Known rows, with every step that occurs:
K, C, S, Y, J: [-1.07,+0.64,+5.50,-2.86,-1.39,+7.29,-2.08,+1.44,+0.54,+4.61,-3.07,-0.77,-5.13,-0.93,-1.00,-1.59,-2.11,-0.04]
S, R, J, K, C: [-1.38,-1.57,-4.55,+1.37,+0.68,-2.10,-0.90,+2.65,-0.77,+0.72,+3.67,+2.18,+2.74,-0.83,-2.28,+0.48,-2.12,-0.28]
N, Y, J, K, C: [+1.33,+0.01,-0.51,-2.22,-2.55,+0.37,+0.50,+0.45,+0.03,+0.86,-4.78,-1.27,-0.29,+0.66,+0.80,+1.22,+3.00,+3.96]
K, C, S, Y: [-2.22,-1.21,+3.03,-4.18,-2.36,+2.35,-3.65,-0.86,+0.26,+3.63,-1.12,+1.84,-4.43,-1.83,-2.54,-0.62,-4.32,-2.15]
J, Y: [+3.13,-1.08,-0.75,-0.83,-2.08,-4.24,-3.68,-7.08,-0.65,-0.05,-1.57,+2.29,-1.70,-2.43,+3.02,+0.57,+2.05,-3.07]
C, S, R, J: [-3.31,+2.97,+1.19,+4.64,+3.18,-0.06,+0.92,+2.29,-0.28,-0.90,+1.38,+1.81,+1.56,+2.03,-4.81,+0.41,-3.22,-1.71]
C, S, Y, J: [-0.93,+2.53,+5.80,-0.82,-0.24,+7.21,+1.59,+2.16,+0.76,+3.89,-4.80,-1.55,-3.03,-0.55,+0.46,-2.53,-0.55,-1.21]
C, S, Y: [-2.18,+0.54,+3.51,-2.37,-0.84,+2.24,+0.44,-0.09,+0.60,+2.82,-2.63,+0.98,-2.40,-0.95,-0.97,-1.47,-2.91,-3.08]
Y, J, K, S, R: [+1.44,+1.26,+0.04,-0.53,+1.50,+2.84,+1.79,+2.09,+0.31,+3.36,+5.75,-3.80,-0.66,-0.20,+2.45,-1.77,+3.12,+0.93]
C, S, R, J, K, N, Y: [-2.42,+1.65,-1.57,+5.24,+2.71,-1.07,+0.25,+1.82,+0.12,-6.54,+1.01,+0.49,+2.73,+3.94,-4.30,+2.60,-1.11,+4.28]
K, N, Y, J: [+4.26,+1.90,+0.71,+0.30,-0.06,-1.65,+0.66,-2.70,+0.50,-6.27,-3.67,-3.41,-0.06,+4.67,+4.22,+1.05,+3.49,+5.30]
S, Y, J, K: [+0.83,-0.20,+0.29,-2.17,-1.85,+4.94,+3.67,+2.81,+0.47,+4.81,-3.86,-2.34,-0.16,-2.55,+4.71,-3.54,+2.21,-0.83]
N, Y: [+1.13,+0.62,-1.48,-1.01,-0.96,-5.80,+1.65,-2.87,+0.20,-2.64,-3.68,+0.80,+0.93,+2.21,+1.44,+2.13,+1.84,+0.63]
K, C, S: [-1.28,+0.17,+4.91,-3.67,-2.13,+0.10,-3.56,-1.71,-0.66,+2.26,-1.22,+1.10,-2.51,+0.06,-4.27,+1.09,-4.75,-1.46]
K, J, Y: [+2.82,-5.44,-0.73,-2.65,-1.62,-5.35,-3.57,-6.22,+1.14,-0.85,+0.17,+3.44,-0.05,-1.99,+1.69,+0.96,+6.14,-2.86]
S, Y, J, K, N: [+2.79,-1.34,+0.25,-2.26,-1.42,+4.64,+0.87,+1.01,+0.30,+0.22,-1.65,-4.19,-0.40,-0.98,+6.23,-3.25,+1.47,+1.57]
R, J: [-0.03,+0.48,+0.06,+2.34,+1.08,-2.52,+4.39,+0.18,+0.10,-0.38,-2.46,+1.00,+2.00,-1.83,+0.68,+0.44,+0.44,-3.50]
S, R, J: [-0.67,+1.01,-3.54,+4.01,+2.83,-3.76,+1.49,+1.21,-0.53,-1.83,+2.46,+1.93,+3.51,+1.50,-0.14,+0.15,-0.98,-1.67]

Rows:
[+2.24,-1.06,-2.58,-1.67,-1.57,-4.90,+0.28,-2.67,+0.20,-5.47,-1.66,-1.50,+2.07,+2.27,+2.17,+1.87,+1.44,+3.50] | J, K, N, Y
[-1.72,+0.18,-0.19,+4.04,+1.37,-0.57,-7.22,-3.17,-1.00,-0.50,+3.03,+5.21,-2.75,-1.46,-5.21,+2.20,-1.92,-1.14] | K, C, S, R, J, Y
[-3.93,+1.96,+0.40,+4.04,+2.10,+1.47,+2.03,+4.37,-0.49,+1.03,+1.30,+1.68,+2.93,+0.50,-5.19,+0.02,-2.76,-1.66] | C, S, R, J, K
[-1.65,+2.12,+4.27,-1.85,-1.90,+3.91,+0.08,+1.60,+0.25,+1.81,-5.80,-0.81,-1.94,+1.28,-4.00,+1.62,+0.72,+3.95] | N, Y, J, K, C, S
[+1.15,+0.02,-4.31,+5.67,+2.10,-4.05,-2.94,-3.91,-0.65,-2.42,+2.66,+3.99,+0.61,-1.19,+1.07,+0.99,+2.13,-2.25] | S, R, J, Y
[+3.53,-0.05,+1.99,-1.66,-1.44,+2.03,+1.16,-0.01,-0.24,-1.28,-1.80,-4.90,+1.28,+0.70,+4.17,-1.75,+1.31,+2.18] | Y, J, K, N
[-1.28,+1.97,+2.32,-1.68,-0.62,+5.03,-3.78,+3.30,-0.91,+3.86,+1.40,-1.01,-0.63,+2.52,-4.34,-0.86,-3.53,+2.48] | Y, J, K, C, S, R
[-2.37,-0.04,+0.05,-2.79,-1.39,+0.23,-5.30,+1.02,-1.18,+2.84,+3.58,+1.56,-0.11,+1.78,-5.99,+0.17,-5.56,+0.46] | J, K, C, S, R
[+3.06,-0.17,-1.88,-1.05,-0.78,-6.08,-1.02,-4.51,+0.35,-7.05,-1.63,-0.90,+0.67,+3.99,+2.71,+2.22,+1.00,+3.41] | K, N, Y
[-0.18,+0.65,-1.32,+3.30,+4.36,-1.93,+2.87,+0.40,+0.49,-0.31,+7.22,+0.25,+0.00,-1.17,+0.37,+0.59,+1.72,-2.39] | K, S, R, J
[-3.08,-2.24,+2.69,-4.56,-3.13,+4.17,-2.27,+1.07,-0.12,+5.11,-1.32,+1.33,-3.18,-3.28,-3.02,-0.96,-3.93,-1.82] | J, K, C, S, Y
[+0.33,-0.43,-6.39,+4.77,+2.47,-4.99,+1.04,+0.84,+0.13,-7.68,+2.54,+0.32,+4.43,+3.38,+0.35,+2.27,+1.37,+4.25] | S, R, J, K, N, Y
[+2.52,-1.66,-0.56,-2.66,-2.25,-2.55,-0.43,-2.37,-0.70,-1.96,+0.49,-2.51,+1.83,+0.21,+2.76,-0.67,-1.04,+0.19] | J, K, N
[+1.96,+0.19,+3.17,-2.05,+0.93,+5.09,+3.76,+0.23,+1.66,+4.13,+0.76,-3.46,-4.79,-3.74,+5.97,-2.62,+4.56,-1.65] | K, S, Y, J
[-1.70,-2.57,-0.15,+0.45,+1.73,+3.23,+7.14,+2.20,+1.51,+3.88,+1.93,-0.44,-1.56,-8.08,+3.14,-1.19,+3.83,-4.45] | R, J, K, S, Y
[-1.46,+0.07,-4.34,+3.33,+1.78,-2.40,+3.10,+3.30,-0.52,-0.10,+2.31,+1.16,+4.57,-0.11,-0.68,-0.49,-0.27,-1.58] | S, R, J, K
[+0.69,-0.79,-4.34,+3.37,+1.89,-2.72,+0.11,+1.40,-0.47,-4.59,+4.31,-0.51,+4.30,+1.29,+0.80,-0.07,-1.28,+1.03] | S, R, J, K, N
